Each row was made from one walk, in order. Every step used is in the known rows, and no mark comes twice. Write each row's walk.
Known rows
banizo-kevigel: [-20.2  -8.5  21.2  -8.4  -2.6  16.7  16.6  23.6  -7.8  -0.6   6.6  10.9
   9.2   3.8  22.8   5.6  14.5 -17.2  15.7]
kevigel-banizo-doko: [-26.4  16.5  19.2   3.1  13.2  -1.1   0.3   9.3 -13.9  -2.9  11.0   0.6
   6.6 -12.4 -16.8   1.5  -8.0  -2.4 -11.8]
banizo-kevigel-gepid-doko: [-27.7   4.1  24.8   3.0  42.3 -17.3  25.9  27.3 -10.7  -7.4  12.3   6.1
  22.8  -0.7  25.7 -13.4  10.8 -19.7   5.6]
gepid-doko-kevigel-banizo: [-41.9   0.0  30.8   5.0  34.1 -20.1  12.1  13.2 -19.7   0.8  28.7   9.7
   6.5 -19.0   9.7 -19.9 -15.5 -21.0   4.3]
renog-gepid-banizo-doko-kevigel: [-36.6   9.2  42.3   2.5  38.8  -6.2  34.2  41.3  -2.2  -3.6   6.6  10.2
 -15.5   1.8  -4.8   9.8   4.3 -42.6  -5.6]
renog-gepid-doko-kevigel-banizo: [-28.5  11.6  38.2  14.3  52.2 -26.3  26.3  33.1 -25.1  -9.7  23.2   8.9
   1.6   7.0  11.5 -11.9 -12.2  -8.4   0.2]
doko-kevigel-banizo: [-43.0  -8.2  25.3   3.5   2.1 -13.3  11.8  11.7 -13.6  -4.2  15.6  14.3
  -1.4  -9.0   8.3 -34.4 -13.9 -21.9  14.6]
doko-gepid-banizo-kevigel-seman: [  8.4 -10.6  12.4  -2.9  11.9 -22.0  47.5  21.7 -15.9 -16.0 -17.5   6.8
  11.7 -18.1  16.4  -0.5  30.6 -59.6  11.5]
doko-banizo-kevigel-gepid-renog: [  3.7  -7.7  37.6   7.8  13.8 -30.9  35.3  17.9 -24.1 -23.5  -4.6  -0.3
 -23.1 -13.6  25.0 -14.6  -1.8  17.7  13.7]
seman-gepid-doko: [ -4.4  -3.9  19.4   9.4  37.9 -25.6  -1.9  -3.7 -14.1  -9.8  14.5  -7.0
  31.9  -4.3  -1.8  26.8  20.3 -30.7 -11.4]
renog-gepid-doko-banizo-kevigel: [ 28.1   9.0  43.3  10.8  38.1 -14.0  33.4  39.7 -29.6 -13.6   0.3   2.7
   9.6  11.5  27.6  26.4   2.7   5.6   2.0]
gepid-banizo-doko-kevigel-seman: [-37.0   7.1  23.3 -14.4  27.1 -11.0  33.5  18.3   8.5   3.6  -9.2  14.9
   2.3 -33.3 -10.8 -18.1  15.7 -68.1   4.8]
gepid-doko-banizo-kevigel-seman: [ 26.4   6.8  23.9  -4.9  27.2 -19.7  33.3  16.4 -17.7  -5.0 -13.8   4.0
  24.7 -24.1  20.0   0.5  12.7 -19.0   9.2]
doko-banizo-kevigel-seman: [ 26.5  -2.0  17.9  -6.7  -4.9 -11.6  34.7  15.7 -11.0  -8.3 -27.1  10.5
  21.8 -15.5  20.2 -15.3  17.5 -18.4  19.3]
seman-gepid: [ -5.0 -14.2  10.5   9.1   4.8 -17.6  -0.7  -4.2  -6.9 -12.2  -0.3  -2.6
  29.5   4.8  -1.5  11.6  22.1 -27.8  -3.7]
renog-gepid-doko-kevigel: [-13.7   6.2  32.6   8.9  51.4 -13.6  25.7  35.5  -3.3  -1.4   9.4   8.9
   1.1  18.2   8.0   2.6  -1.2 -11.9  -2.2]
banizo-doko-kevigel-seman: [-24.7   7.8  19.0 -12.6  17.1   0.4  30.8  20.0  22.8   7.5 -18.8  22.4
  18.9 -16.3 -15.2 -21.7  13.8 -39.9   5.5]
kevigel-gepid: [ -6.8   1.8  -4.1  10.5  10.6 -26.4   8.8   3.9   5.3 -12.7  -4.5  -1.5
   8.4   2.2   2.2 -33.7   0.5  -3.1  -0.5]
renog-gepid: [12.8  9.1  7.5  9.2 17.1 -5.7 13.1 21.7 -5.3 -8.8 -7.8 -2.2 -5.8 26.3
  2.0  5.3  4.9 15.9 -2.7]
banizo-kevigel-seman: [-10.3  -0.1   9.3 -15.9   3.4   6.2  30.1  18.3  -2.9  -0.4 -17.0  11.9
  21.7  -5.9  17.7 -16.1  31.1 -27.0  18.6]
banizo-kevigel-gepid: [-27.2  -5.8  17.1   1.3   9.0  -9.8  26.2  27.4  -3.0 -11.5   0.7   7.2
  16.4   6.3  25.2 -29.1  15.0 -19.7  14.7]

Which walk is each row?
[-28.7  -6.1  31.1  -3.2  21.2 -18.9  28.4  20.4  16.1  -5.2 -18.2  19.9
  46.2 -10.3 -18.3 -10.0  35.8 -67.1   2.9]
banizo-doko-kevigel-seman-gepid
[-20.7 -19.6  16.4  -0.6  11.2 -28.5  26.3   8.2   8.0  -6.8 -16.9  17.6
  41.1  -6.0  -1.0 -29.0  34.6 -64.8  15.0]
doko-kevigel-seman-gepid
[-34.6   0.2  30.2  -5.0  11.9  13.0  15.8  25.8  18.6   8.4   3.6  21.7
   5.6  -5.3  -9.7  -0.9  -2.8 -29.9   1.0]
banizo-doko-kevigel
[ 11.0 -13.4  47.3   9.6  25.8 -27.1  17.6  16.7 -31.3 -16.8   8.0   2.0
  41.7  -9.1  23.8  31.1  21.4 -38.4   1.8]
seman-gepid-doko-banizo-kevigel
[ 14.3 -17.1  40.7  -1.6  11.8 -35.1  38.2   6.6 -30.8 -23.9 -18.4   0.6
   9.3 -20.9  16.1  10.2  34.4 -19.6  14.5]
doko-banizo-kevigel-seman-gepid-renog
[-10.6   7.4  19.4  -7.6  30.8 -10.9  47.0  33.4 -24.0 -10.8 -12.5   1.9
  -0.8   1.7  26.6  -5.9  35.4 -41.9  15.1]
renog-gepid-banizo-kevigel-seman
[ -0.4   5.8  30.9  13.5  24.0 -21.5  19.2  12.4 -23.6 -16.6  12.2  -4.5
 -25.5 -16.2 -23.8  26.0 -13.9  24.3 -20.0]
kevigel-banizo-doko-gepid-renog
[-11.2 -15.3  23.6   5.1  18.9 -23.9   5.0 -10.3 -19.8 -14.6   8.1 -11.2
 -10.3  -5.2  -3.8  25.0  18.2  -1.6  -6.6]
seman-gepid-renog
[  6.1  -8.3  -3.4   1.2  10.5 -29.0  12.1  -6.8  -1.1 -10.8 -21.5  -1.3
  39.8  -4.9  -6.7 -10.3  38.4 -40.1   3.1]
kevigel-seman-gepid
[ 48.0  16.7  22.3  18.4  41.7 -30.9  16.6  16.5 -21.2 -14.3  -3.0  -8.3
   1.1   7.3   4.4  21.2 -10.7  23.9 -11.1]
renog-gepid-doko-banizo
[ 24.9 -12.2  13.3   9.8  11.3 -21.3  16.9   1.4  -9.7 -14.6  -0.8  -5.5
 -31.3  -4.8  -7.7  25.5  -5.2  25.0  -9.3]
doko-gepid-renog
[-16.7  -5.9   5.6  -8.9   3.9 -10.7  27.1  10.3  15.8   3.2 -18.8  19.3
  12.8 -11.1   3.7 -37.5  11.9 -34.7  17.2]
doko-kevigel-seman
[ -0.5  10.9  10.4   6.9  28.9 -18.3  19.4  14.9 -19.4 -11.7   3.5  -9.4
 -20.6   8.3   7.3   8.1   5.8 -12.3  -5.4]
renog-gepid-banizo
[-18.2 -13.0  15.5   5.8  15.6 -30.3   3.2  -9.4 -21.3 -15.9   9.8  -9.7
  13.1 -13.1   3.5  15.2  22.6 -56.1  -3.3]
seman-gepid-banizo
[-48.0   1.2  37.2   2.7  36.6 -19.5  31.2  24.8  10.8  -6.6   4.9  11.2
 -25.1 -13.8 -12.7 -21.1  -6.4  -3.8  -1.7]
banizo-doko-kevigel-gepid-renog
[-30.7 -16.5  35.7   8.1  36.3 -26.2  10.2  11.9  -5.5  -5.0  17.6  10.8
  35.9  -3.9   5.1   9.8  15.0 -53.4  -0.1]
seman-gepid-doko-kevigel
[  4.8   7.8  17.9  16.5  12.5 -17.8  12.6  19.0 -10.9 -13.5   3.0   2.6
  11.2  -7.2 -22.5  10.4  -9.4  -5.6 -18.4]
kevigel-banizo-doko-gepid
[-26.6 -20.6  29.2  -2.3  24.0 -32.4  32.6   1.0  -3.5 -12.4  -9.0   9.4
   2.7 -14.7  -0.9 -14.3  30.7 -37.0  10.7]
doko-kevigel-seman-gepid-renog
[ 20.8   4.9  10.1   9.3   8.2  -5.7  14.4  20.5  11.3  -6.0  -8.7   6.8
  12.9  -0.9 -24.3  28.1   0.8  -6.8 -17.6]
banizo-doko-gepid
[-39.4 -13.4  25.9   6.6  24.8 -31.1  29.2  13.1   1.1 -11.1   5.6   9.0
 -27.9  -7.0   6.7 -38.6  -6.9   1.3  10.5]
doko-kevigel-gepid-renog
[-16.0  -5.8  27.7  -4.9  41.6 -21.4  27.9  15.4 -17.2  -9.2  -2.2   5.8
  55.7  -9.4  16.3  10.0  50.2 -56.4   6.6]
banizo-kevigel-seman-gepid-doko
[-46.7 -13.2  43.1  13.7  40.7 -38.1   9.9   9.3 -26.6 -13.1  28.3   9.7
  34.4 -13.9   6.0  -6.3   5.7 -51.1   0.8]
seman-gepid-doko-kevigel-banizo
[-20.6   3.9  -0.9   8.9  22.6 -37.7  13.7  -1.4 -10.5 -15.6   2.5  -9.9
  -7.1 -15.5   7.2 -29.5   0.8 -31.1  -1.4]
kevigel-gepid-banizo
